What can hang from each mark
toba: koroz
tedirin: devu ritev
mopu: toba
zedek: devu nonub
devu: tipip
ritev: bugeret mopu tedirin zedek
nonub: tedirin tipip
koroz: toba
tipip: nonub ritev
bugeret: devu nonub

Every row comes from one small tree of marks. The marks that hang from a mark follow it in brackets, in alphabetical order. Every link used is in the known rows. Which tree was each row made from?
Known rows
toba{koroz}: [-19   3  -5   4 -11   8   7 -10 -41 -20 -16  22   6  18  45  25  11 -15
  13  24   8  10  22  29   4   3]
bugeret{devu{tipip{nonub}}}: [ -2  21  15   1  19 -28  17   3   8  -9   6  -7 -31  48  26  22  29 -16
 -11  10 -12 -10  44  51  62 -11]
tedirin{devu}: [-38  10  19  13 -19  23   7 -21   2 -19  12 -13   9 -26   5   4  -7   0
   5  31 -16 -13   4  16   1   7]
zedek{devu nonub{tipip}}: [-22  33   3 -38 -13 -34  22  17 -10  -6 -30  -2  22  -2  25  40 -21  19
  12  18  -8  26  11  71  47  13]
devu{tipip{nonub ritev{mopu}}}: [ 18  33  10  12  24 -32  31 -26 -35  31  31 -11 -60  -8   8  28  30 -10
  23   3   1   4  27  62  73 -16]
tedirin{devu{tipip{nonub ritev}}}: [-18  55  35  31   0  14  35 -33   5  36  39  -4 -58   0   0  46  11 -19
 -11   5 -32  -3  31  53  45 -22]
tedirin{devu{tipip} ritev{bugeret}}: [-14   4  16   4   2  -1  22  10 -12   9  18  17 -50  12  -6  22 -26   9
 -14  24  38 -26   6  33  22  29]
devu{tipip}: [ -1  10   4   6  -2 -15  14  15 -16 -39  19  -5  -4  26  33  26 -20   4
   2  -1   9   2  10  21  56   6]
bugeret{devu{tipip}}: [  0  20   3 -10  17 -36  18  25  -7 -53   1 -11   0  56  26   9   6   4
 -14  13  11  -6  30  32  51   1]
zedek{nonub}: [-30   3 -14 -12  -7 -19  28   0  -7  -6   9  -9  13 -20   3  18  -3  32
   9   1 -22  12  15  21  34  16]
zedek{devu{tipip} nonub{tedirin{ritev}}}: [ -7  63  14 -70  -4 -60  -2   7 -20 -38  20 -14 -35  40   3  45 -69  23
  -4  60  10 -10  28  83  51  33]
tedirin{devu ritev}: [-38  17  28   3 -15  19   7 -35 -18 -16  25 -17 -23 -36 -26  -4 -11   4
 -13  50  -4 -18  15  25 -12   4]
mopu{toba{koroz}}: [-27  19  -5   9   4  12 -20 -18 -20 -50 -12  42 -40  38  34  23   3   0
  11  30  11  37  29  28   8   1]
nonub{tedirin{devu{tipip{ritev{bugeret mopu}}}}}: [ 32  40  30 -17  12 -33  13  -8 -22  12   9  -1 -38  23   7  26 -20   4
  -5  36  43 -14   3  42  40  23]
tedirin{devu ritev{bugeret zedek{nonub}}}: [-59 -14 -12 -23  16  11  49 -13 -17  48  10   6 -40 -42 -49  20  18  60
 -18  35  -9 -10  34  44  25  32]
tedirin{ritev{bugeret{devu{tipip}} mopu}}: [ 26  -7  -3 -30  40 -65  19  22 -40 -10  -5   2 -40  29  -3 -14  19  18
   3  37  68 -23  21  50  45  27]
nonub{tedirin tipip}: [ 37  34  45 -28 -33 -26 -20   6 -24 -48 -18  -6   5  23  27   3 -22  -8
 -40  21  14  24  18  22  33  -4]
zedek{devu nonub{tipip{ritev{mopu}}}}: [ -6  54   1 -45   9 -56  38  -8 -43  24 -21 -12   2 -26  -2  29   5  24
  34  23  10  36  12  88  60   1]
koroz{toba}: [-32  12 -13   5  -9 -11 -10 -13 -12 -30 -10 -27   4   0   4 -19  25  20
  -2  18  -8  14  18  44   7 -19]
devu{tipip{nonub}}: [ -1  10  13  18   0 -10  15  -5   1   5  22   0 -42  18  30  39   0 -15
   4   0 -17  -4  21  40  63  -5]
tipip{nonub ritev{bugeret{devu}}}: [  4  32  -2  10  24 -25  33  -1 -10  57 -19   9 -59  18 -19 -31  33 -13
  -9  -2   3  -2  56  61  23 -21]
devu{tipip{ritev}}: [  7  43   6   6   3 -17  35   3 -28 -17  28  -9 -31  27   7  15 -13   3
  -7 -15  11  13  29  31  52 -15]
bugeret{devu{tipip{ritev{zedek}}} nonub{tedirin}}: [-15  44   6 -46  41 -38  43   4 -21 -13  29 -42 -40 104  -4   3  40  12
 -48   6  -5   5  92  51  83 -17]
bugeret{devu{tipip{ritev{mopu}}} nonub}: [-16  24  -7 -20  50 -59  54   2 -26   8  31 -40 -24  62   6   1  63   6
  15  -6  19  -1  49  44  70  -7]
ritev{tedirin{devu{tipip}} zedek}: [-40  -2  21 -17  18  14   9 -14 -10 -56  10 -13  -1  34  14  66   9  -3
   8  48 -21  -9  33  33  62   8]
tedirin{ritev}: [-16   9   8  -4 -11  -8   7 -14 -40 -26  22 -16 -26 -22 -20 -26 -14   6
  -4  28  13  -5  26  28   6   0]
ritev{mopu{toba}}: [ -8  -7  -5   2  17 -17 -19 -25 -21 -54   8  -1 -30 -11   7 -16   1  28
  36  37  17  26   0  23  37   7]
bugeret{devu{tipip{nonub{tedirin}}}}: [ 25  50  39 -21   8 -44 -13   3   8 -30   3 -11 -39  71  29  27   3 -24
 -35  29 -11 -11  45  53  60  -2]
tedirin{devu{tipip} ritev}: [-27  22  31   2  -9   3  17 -16 -13 -25  40 -10 -35  -4 -10  34 -16   5
 -18  37   8 -18  13  28  23   9]

Write each row's tree
[-26  -1   7 -68  47 -49  11 -37 -53 -19  18 -53 -28  36 -35 -37  62  29
 -17  69   9 -19  77  54  45   5]
bugeret{devu nonub{tedirin{ritev{mopu zedek}}}}
[-27  36  47 -19   8  13  22 -30 -32 -22 -13 -14 -12   3 -23  34  35  -8
 -16  31 -17  34  49  46  42 -28]
nonub{tipip{ritev{tedirin{devu} zedek}}}
[-15  53  60 -10 -15  -2   7 -20 -14 -28 -10 -10  -9  10 -10  29   8 -34
  -7  24  -7  28  27  34  21 -18]
nonub{tipip{ritev{tedirin{devu}}}}
[ -7  46  28 -37  -6 -45  30   7 -19 -15 -13  -7 -11  15 -14  39  16   3
  -1  -7 -11  52  37  40  52  -4]
zedek{nonub{tipip{ritev{tedirin}}}}
[-55 -28  13 -14  11  19  48  -7 -22  58   8  -5 -44  12 -26  10  46  24
 -35  11  15  -5  46  37  37   8]
tedirin{devu ritev{bugeret{nonub{tipip}} zedek}}
[-31  -7 -10 -21  42   3  -5 -53 -75 -34   2  34 -72  -4  -7  10  43  35
  20  74  31  31  48  60  33   3]
tedirin{ritev{mopu{toba{koroz}} zedek}}
[-15  38  53   1 -25  14 -20 -45  17   4  12 -12 -25  -9   7  22 -11 -26
 -19  52 -42 -17  24  35   7  -1]
tipip{nonub{tedirin{devu}}}
[-61   8 -19 -64  21 -25   9  -7 -24 -33 -18 -21  16  11  -1  44  -9  24
  49  60 -38   4  48  86  54  18]
ritev{tedirin zedek{devu nonub}}
[  7  40  32 -43  34 -30   3 -18 -26 -23  16 -17 -78  54 -16  14  24   5
 -58  60  -9 -13  83  78  70 -15]
bugeret{devu{tipip{nonub{tedirin{ritev{zedek}}}}}}
[ 26  56  11 -50   9 -27   9   9 -54  15 -51   8 -27  37   0  -5 -31   7
 -26  35  32  18  50  88  47  -8]
nonub{tedirin tipip{ritev{bugeret zedek{devu}}}}
[ 51  19  34 -39   6 -52 -39  -5 -37 -36 -20  26 -83  21 -12 -21 -18  23
 -25  51  75  31   9  41  35  20]
nonub{tedirin{ritev{bugeret mopu{toba}}} tipip}
[-23  19  -1 -23  23  -1  16 -24 -50 -31   6 -23 -20   9 -29  -7  17   0
  12  26 -14  19  66  42  40 -23]
tipip{ritev{tedirin zedek}}
[-30  17  47   7   0   1  -9 -22  25 -20  18  -6 -32  31  21  74   6 -40
  18  38 -37 -17  24  44  49   6]
ritev{tedirin{devu{tipip{nonub}}}}
[ -9  -1  -7 -55  21 -38  11 -22 -39 -18   3 -27  10 -30  -3  21  17  58
   7  49 -10  10  31  42  69  25]
ritev{mopu zedek{nonub{tedirin}}}
[ -1 -11  24  10  21 -13  19 -23 -14  56  23   9 -77 -23  -6  35  19   0
  14  44  26 -35   3  59  44  25]
tedirin{devu{tipip{nonub}} ritev{bugeret mopu}}
[-16  -3 -22  -8  33  -5  23  13 -20  47 -16  16 -49  33  27  42 -15   3
  25  31   0 -25  38 102  78   3]
ritev{bugeret zedek{devu{tipip{nonub}}}}
[ 19  37  37  -4   6 -14   6 -47 -11  66   0   2 -58 -25 -18   4   7 -13
   3  47   3 -17  21  59  16   7]
tipip{nonub{tedirin{devu}} ritev{bugeret mopu}}
[-24  10  34 -11  28 -21 -32 -24   9 -84  13   4 -35  42  22  56  -1  -1
  46  64  10  14   1  33  54  25]
ritev{mopu{toba} tedirin{devu{tipip}}}
[  7  34  40 -17 -17 -16 -20 -41 -24  -5  25 -14 -64  -1 -20 -12 -18 -17
 -25  48  -9  -9  44  48  12  -7]
tipip{nonub{tedirin{ritev}}}
[-34  42  44   5  27  -5 -24 -72   3  -9  16  -3 -81  -7 -30  23  30 -19
  47  61 -24  24  33  58  33 -13]
tipip{nonub ritev{mopu{toba} tedirin{devu}}}
[-29   1   3 -77  27 -55   9  -6 -45 -25 -41 -16  27  -3  11  59  25  24
  55  68 -11  23  32  96  83  17]
ritev{mopu tedirin zedek{devu nonub{tipip}}}
[ 22  27   2  -2  24 -35  33  -6 -48  -9  23 -14 -26   1  11  12   9   9
  21   3  29  10  14  37  66  -4]
devu{tipip{ritev{mopu}}}
[-42 -24  16 -25  26   3  -4 -46 -34 -37  -4 -24  18 -29  -9  26  37   4
  41  78 -16 -11  25  40  37  10]
ritev{mopu tedirin{devu} zedek}
[-38   4  -6 -11  23 -33  35  28   9 -20  24 -32  -4  92  26  11  36  -2
  -7  -8  -1 -13  47  26  63   4]
bugeret{devu{tipip} nonub}
[-15  35   6   0   3 -16   4  -1  -3   5   4  -4 -31  32  38  44 -29 -23
  30  35 -16 -18  21  90  60  -5]
zedek{devu{tipip{nonub}}}
[ 29  40  13 -11  12 -37  33  30 -27  16 -44  11 -22  36  -7 -29  28   2
 -37 -14  42  28  37  42  29 -16]
nonub{tipip{ritev{bugeret{devu}}}}
[ -5  33  23  -4  29 -31 -25 -52 -16 -20  12  -1 -86  10 -24   3  27 -15
  52  43  -9  35  42  61  45 -21]
tipip{nonub ritev{mopu{toba} tedirin}}
